Every row comes from one small tree of marks. The marks that hang from a mark follow it in brackets, in alphabetical order. Every link used is in the known rows. Which tree was each row made from?
Known rows
pada{kele{fafe pufot vesev{fidopan}}}: [-0.41  0.09 -0.45 -0.81  0.68 -2.00  0.23  0.66  1.42  0.40 -0.33  0.79
  2.97 -0.49 -0.22  1.93 -1.02 -0.20 -0.44 -3.25 -0.59  4.37  3.06 -0.31
 -0.66]
lopi{fidopan{fafe pufot} mubas{sito{kele}}}: [ 3.80 -0.44  0.74  0.20 -0.01  3.81 -2.44  1.12  4.85  0.03 -1.47 -0.57
 -3.50 -0.53 -0.96 -3.95  2.37  1.61  1.20 -0.76  0.68  0.09 -1.38  1.45
 -0.62]
vesev{fidopan{pufot}}: [-0.86  0.11  0.30 -0.31 -0.32  1.69 -0.14 -1.46 -0.51 -0.17  0.60 -0.03
 -0.47  1.12  0.60 -1.56  0.36  0.83  0.85  3.40 -4.10 -0.53 -0.97  0.84
 -2.20]
pada{kele{vesev}}: [-1.03  0.64 -0.75  0.47  0.40 -0.71  4.23  3.06 -1.19 -0.81 -0.59  0.13
  1.55 -0.26  0.56  1.08 -1.42 -2.64 -0.90 -1.37  2.49  2.37  1.46 -1.22
 -0.57]
pada{kele}: [-0.52  0.99 -0.25  0.64  0.23 -1.08  4.11  2.04 -1.53 -0.64 -0.51  0.36
  0.71  0.38 -0.14  0.54 -1.39 -1.94 -0.74  0.10  1.25  1.87 -0.13 -0.10
 -0.57]
mubas{pada}: [-1.55  0.21  0.18  0.36 -0.23 -0.46 -2.89 -0.58 -4.99  0.37  1.86  1.06
  1.03  0.28  1.18  1.57 -1.19 -0.29 -1.35  0.70  0.06 -3.62 -0.81 -1.16
  1.13]
lopi{fidopan{fafe} mubas{pada sito{kele}}}: [ 3.26 -0.35  0.65  0.12  0.04  2.86 -3.57 -0.08  1.94  0.44 -0.93 -0.48
 -2.98 -1.26 -0.93 -1.98  1.75  1.19  0.40 -1.22  1.72 -1.50 -0.48  0.10
 -0.57]
sito{kele}: [-0.20  0.30 -0.85  2.28  0.44 -1.93 -1.97  1.17 -2.47  0.76  1.41 -0.41
 -3.95  0.94 -0.09  0.26  0.72 -3.33 -3.20  3.46  0.35 -0.73  0.13 -0.02
 -0.38]
mubas{lopi sito}: [-1.96  0.17 -0.70  0.92 -0.93 -1.65  1.55  0.78  0.76  0.88 -0.08  0.47
  0.24  0.76  0.59  5.83 -2.30  0.57 -5.53 -2.06 -4.01 -3.49 -2.42  1.09
  0.03]
lopi{fidopan{fafe} mubas}: [ 3.45 -0.03  0.54  0.69 -0.07  3.26  0.58  0.32  1.71 -0.03 -1.90 -2.11
 -1.82 -1.28 -0.79 -4.50  3.38  0.35  5.23  1.13  1.95 -0.39 -1.15 -0.45
 -1.11]
pufot{kele{fafe{fidopan} vesev}}: [ 0.86  0.52 -0.69 -1.53  0.31 -1.53  0.93 -0.19  0.17 -1.42 -0.78 -2.18
  0.11 -0.59 -1.59 -0.63 -0.63 -2.71  1.22  1.33  3.96 -0.22  2.72  0.16
  1.24]
kele{vesev{fidopan}}: [-2.02 -0.13 -1.24  0.29  0.06  0.74  2.16  0.57 -1.31 -0.35  0.38 -1.21
  0.57 -0.45  1.49  0.22  0.56 -2.65  0.33  1.13 -0.69 -0.66  1.68 -1.92
 -2.19]
fafe{fidopan{pufot} kele}: [-1.77  0.54  0.08 -1.06  0.23 -0.10  6.87 -0.60 -3.25 -2.68  1.35  0.64
 -0.41  1.37 -0.92 -4.94 -0.31 -0.26 -1.17  2.32  0.59  3.44 -1.79 -0.28
  1.45]
lopi{mubas{pada}}: [ 1.04 -0.19  0.35 -0.26 -0.13  1.85 -4.75 -0.22 -2.91 -0.76  0.11 -0.61
  1.04 -1.33  1.04  0.55  0.42  0.35 -2.07 -0.31 -0.15 -3.36 -0.92 -1.80
 -0.26]
kele{fafe}: [ 0.47  0.18 -0.93  0.96  0.26 -3.19 -1.44 -0.12 -2.32  1.07  0.58 -0.44
  1.88  0.09 -0.07  0.71  0.07 -1.28  3.07  0.49  0.46 -0.88 -0.09  0.31
  0.65]
vesev{fidopan{fafe{kele}}}: [-0.29 -0.06  0.17  0.75 -0.30  0.91  7.07 -1.06 -0.53 -0.21  0.79 -0.57
 -1.07  0.85 -0.90 -0.66  0.99  0.32  2.48  4.40 -1.24  1.29 -1.69  0.02
 -3.16]
mubas{lopi{fidopan} pada{kele{fafe}} sito}: [-0.14  0.53  0.32 -1.09 -0.39 -2.22 -3.30 -1.54 -1.18  1.88 -0.95  2.30
  2.38  0.20 -0.63  6.00 -4.00  4.07 -3.10 -4.93 -1.39 -0.78 -0.08  1.83
  1.15]
kele{pufot{fidopan{fafe}} vesev}: [-2.10 -0.63 -0.26  0.24  0.13 -1.42  0.51 -0.16  2.92  0.26  0.55  0.17
  0.07 -0.30  2.48 -1.14  1.58 -1.56  1.80 -1.20 -0.88  0.80  2.40 -1.23
  0.89]
vesev{fidopan{fafe pufot{kele}}}: [ 1.25 -0.05  1.22 -0.39 -0.56  2.37  2.82 -0.95  2.64 -0.17  0.36 -0.35
 -1.65  1.40 -1.14 -1.41  0.34  2.32  3.11  4.60 -1.36  0.01 -1.33  1.97
 -2.00]
lopi{fidopan{pufot{kele{fafe}}}}: [ 1.12  0.59  0.42 -0.77  0.02  1.00 -2.29 -1.35  0.58 -0.13 -1.86 -0.89
 -1.34  0.21 -1.27 -3.86  0.74 -0.60  3.95  2.07  1.09 -0.34  0.17  1.88
  1.10]
kele{pufot{fidopan} vesev}: [-3.14 -0.40 -0.68 -0.33  0.25 -1.57 -1.56 -0.76  1.64 -0.20  0.13 -0.11
  0.42 -0.58  2.98 -0.93  1.17 -2.81 -0.22 -1.53 -1.94  0.32  3.01 -1.56
  0.81]
kele{fafe pufot vesev{fidopan}}: [-1.21 -0.90 -0.93 -0.76  0.47 -2.05 -4.02 -0.99  2.07  1.37  0.94  0.09
  3.03 -0.89  0.74  1.89  0.78 -0.14  0.14 -2.95 -3.04  1.37  3.34 -0.94
 -0.26]

Which tree is each row?
[-0.23  0.44  0.42  0.68 -0.67 -0.30 -1.52 -1.11 -1.30  1.52 -0.78  0.06
 -0.05  1.17  0.10  1.36 -0.51  2.72  0.63  1.13 -2.58 -1.29 -1.81  1.32
  0.66] -> mubas{lopi{fidopan{pufot}}}
[ 1.39  0.76  0.72 -0.67 -0.23 -1.25  3.50 -2.77  1.82 -1.56 -1.92 -2.12
 -3.36  0.58 -0.41 -3.13  0.57 -2.04  6.42  5.99  3.05 -0.34  0.90  2.07
 -0.03] -> pufot{fidopan{fafe} kele}
[ 2.18 -0.17  1.70  0.48 -0.60  1.70  2.96  1.80  3.55 -0.22  0.67  0.46
 -1.53  1.68 -1.50 -1.07 -0.37  2.48  2.93  3.06  2.46 -0.64 -2.58  2.44
  1.30] -> fidopan{fafe pufot{kele}}
[ 0.86 -0.02  0.16 -0.97 -0.09  1.81 -2.79  0.90 -0.17 -1.29 -0.67  0.28
  1.21 -1.50  0.63  1.87 -1.26  0.26 -4.84 -3.43 -0.27 -2.12 -0.68 -0.98
 -0.53] -> lopi{mubas{pada{kele} sito}}
[ 0.41 -0.72 -0.19 -0.50  0.12  1.49 -6.78  0.85  0.74 -0.54  0.47  0.17
 -0.52 -1.57  1.03  2.40 -0.10 -0.36 -7.43 -3.51 -1.20 -2.84  0.41 -1.48
 -0.13] -> lopi{mubas{pada sito{kele{pufot vesev}}}}
[ 0.57 -0.21 -1.49  1.29  0.91 -2.73 -3.71  0.12 -1.92  1.48  1.20 -0.77
 -1.78  0.19 -0.08  1.19  0.77 -2.44 -0.65  2.00  0.72  1.20  2.86 -0.30
 -1.37] -> sito{kele{fafe vesev{fidopan}}}
[-0.39 -0.44 -0.11  1.93 -0.05 -0.05  8.95  2.33 -0.52 -0.36  1.19  0.03
 -0.01  0.45 -0.63  0.51  0.56 -0.86  1.80  1.66  3.52  1.57 -2.05 -1.06
 -0.29] -> fidopan{fafe{kele{vesev}}}
[-1.29 -0.86 -1.07 -0.01  0.51 -3.02 -4.19  0.73  1.54  1.37  1.09  0.43
  3.31 -0.98  0.94  2.32  0.50 -0.95 -0.64 -4.31 -0.93  0.61  2.76 -1.26
  1.72] -> kele{fafe pufot vesev}
[-0.49  0.24  1.26 -0.20 -0.69 -0.14 -5.97 -2.59 -4.16  2.02  0.44  1.69
  1.29  1.05  0.56  3.07 -2.00  4.98 -0.56 -0.03 -2.06 -2.71 -1.37  0.86
  1.87] -> mubas{lopi{fidopan{pufot}} pada}
[-3.57 -0.51 -0.76  0.03  0.32 -0.57  3.64  0.50 -1.25 -1.58  0.54  0.29
  1.13 -0.55  0.14  1.82 -0.03 -3.04 -5.31 -1.09 -0.29  2.25 -0.03 -2.28
  0.33] -> fafe{kele{pufot vesev}}
[-0.85 -0.07  0.67 -0.08 -0.86 -0.49  0.10 -1.40 -0.63  1.55  0.12  1.98
  0.45  0.63 -0.55  5.15 -2.60  3.91 -3.09 -2.59 -1.48 -2.56 -2.25  1.12
  1.09] -> mubas{lopi{fidopan{fafe{kele}}} pada sito}
[-2.67  0.45 -1.12 -0.75  0.53 -0.75  9.09  0.28 -3.96 -2.85  1.09 -0.59
  0.03  0.08 -0.41 -3.61  0.05 -3.05 -1.33  1.29  2.48  3.49  0.42 -2.37
  0.61] -> fafe{fidopan kele{vesev}}
[ 0.12 -0.75  0.87  1.12 -0.19  1.47  5.99  2.54  0.90 -0.41  1.62  1.54
  0.43  1.45 -0.35 -0.64 -0.19  2.20  1.82  1.11  2.57  2.30 -2.92  0.41
  0.84] -> fidopan{fafe{kele{vesev}} pufot}
[-1.01 -0.34 -0.79  0.81 -0.07  0.96  4.39  1.34  0.08  0.12  0.85 -0.96
  0.26 -0.12  1.10  0.03  0.93 -1.48  2.23  1.36  0.44 -0.17  1.04 -1.58
 -2.09] -> kele{vesev{fidopan{fafe}}}
[-0.01  0.06 -0.65  0.70 -0.27 -3.37 -2.43  0.23  0.98  1.74  0.88  1.15
 -1.33  1.56 -0.51  4.46 -2.18  2.29 -5.61 -1.59 -3.11 -1.02 -0.98  2.48
  0.87] -> mubas{lopi sito{kele{fafe{fidopan{pufot}}}}}
[ 2.24 -0.06  1.21 -1.31 -0.05  4.04 -7.54 -1.60 -1.22 -0.43 -1.41 -0.30
  0.04 -1.17  0.47 -3.87  1.36  2.31  1.65 -0.53 -0.04 -1.65 -0.54 -0.25
  0.47] -> lopi{fidopan{pufot} mubas{pada}}
[ 0.07  0.13  0.36  1.11 -0.05  0.52  4.70 -0.26  0.71  0.37 -0.61 -0.35
 -1.97  0.15 -1.46 -3.32  2.12 -0.91  3.98  1.72  1.43  1.53 -1.31  0.13
  0.04] -> lopi{fidopan{fafe{kele{pufot}}}}
[ 2.84 -0.20  1.15 -0.88 -0.06  3.21 -1.62  0.16  3.61 -0.06 -1.69  0.33
 -0.61 -1.60 -0.95 -1.57  0.95  2.24  0.48 -3.77  1.05  0.04 -0.37  0.07
 -0.23] -> lopi{fidopan{fafe} mubas{pada{kele{pufot}} sito}}
[ 0.97  0.18  0.64 -0.92 -0.16  0.08 -3.00 -0.15  0.79 -0.64 -0.24  0.01
  0.24  0.88 -0.92 -0.34 -1.23  0.57  0.42  1.90  0.59 -1.02 -0.76  2.23
  1.64] -> fidopan{pufot{kele{fafe}}}
[-0.02 -0.50 -1.05 -0.48  0.43 -1.11 -2.40 -0.37 -0.75  0.83  0.52 -0.34
  2.98 -0.24  0.86  0.54  0.04  0.24  3.33 -0.47 -0.36  1.03  2.30 -0.21
 -0.89] -> kele{fafe vesev{fidopan{pufot}}}
[ 1.95  0.05  0.41 -1.85  0.26  2.04 -5.64 -1.12  1.63 -0.41 -2.33 -0.02
  0.60 -2.16 -0.55 -1.11  0.33  0.86 -1.23 -4.68 -0.27 -0.35  0.92 -0.12
 -0.06] -> lopi{fidopan mubas{pada{kele{fafe pufot}} sito}}
[-1.17  0.78  0.23 -0.33  0.35 -2.05  1.57 -0.24  0.83 -0.55 -0.87  0.86
  0.37  0.34  0.68 -0.67 -0.64 -1.28 -0.47 -0.77 -1.07  3.03  1.23  0.31
  0.06] -> pada{kele{pufot{fidopan}}}
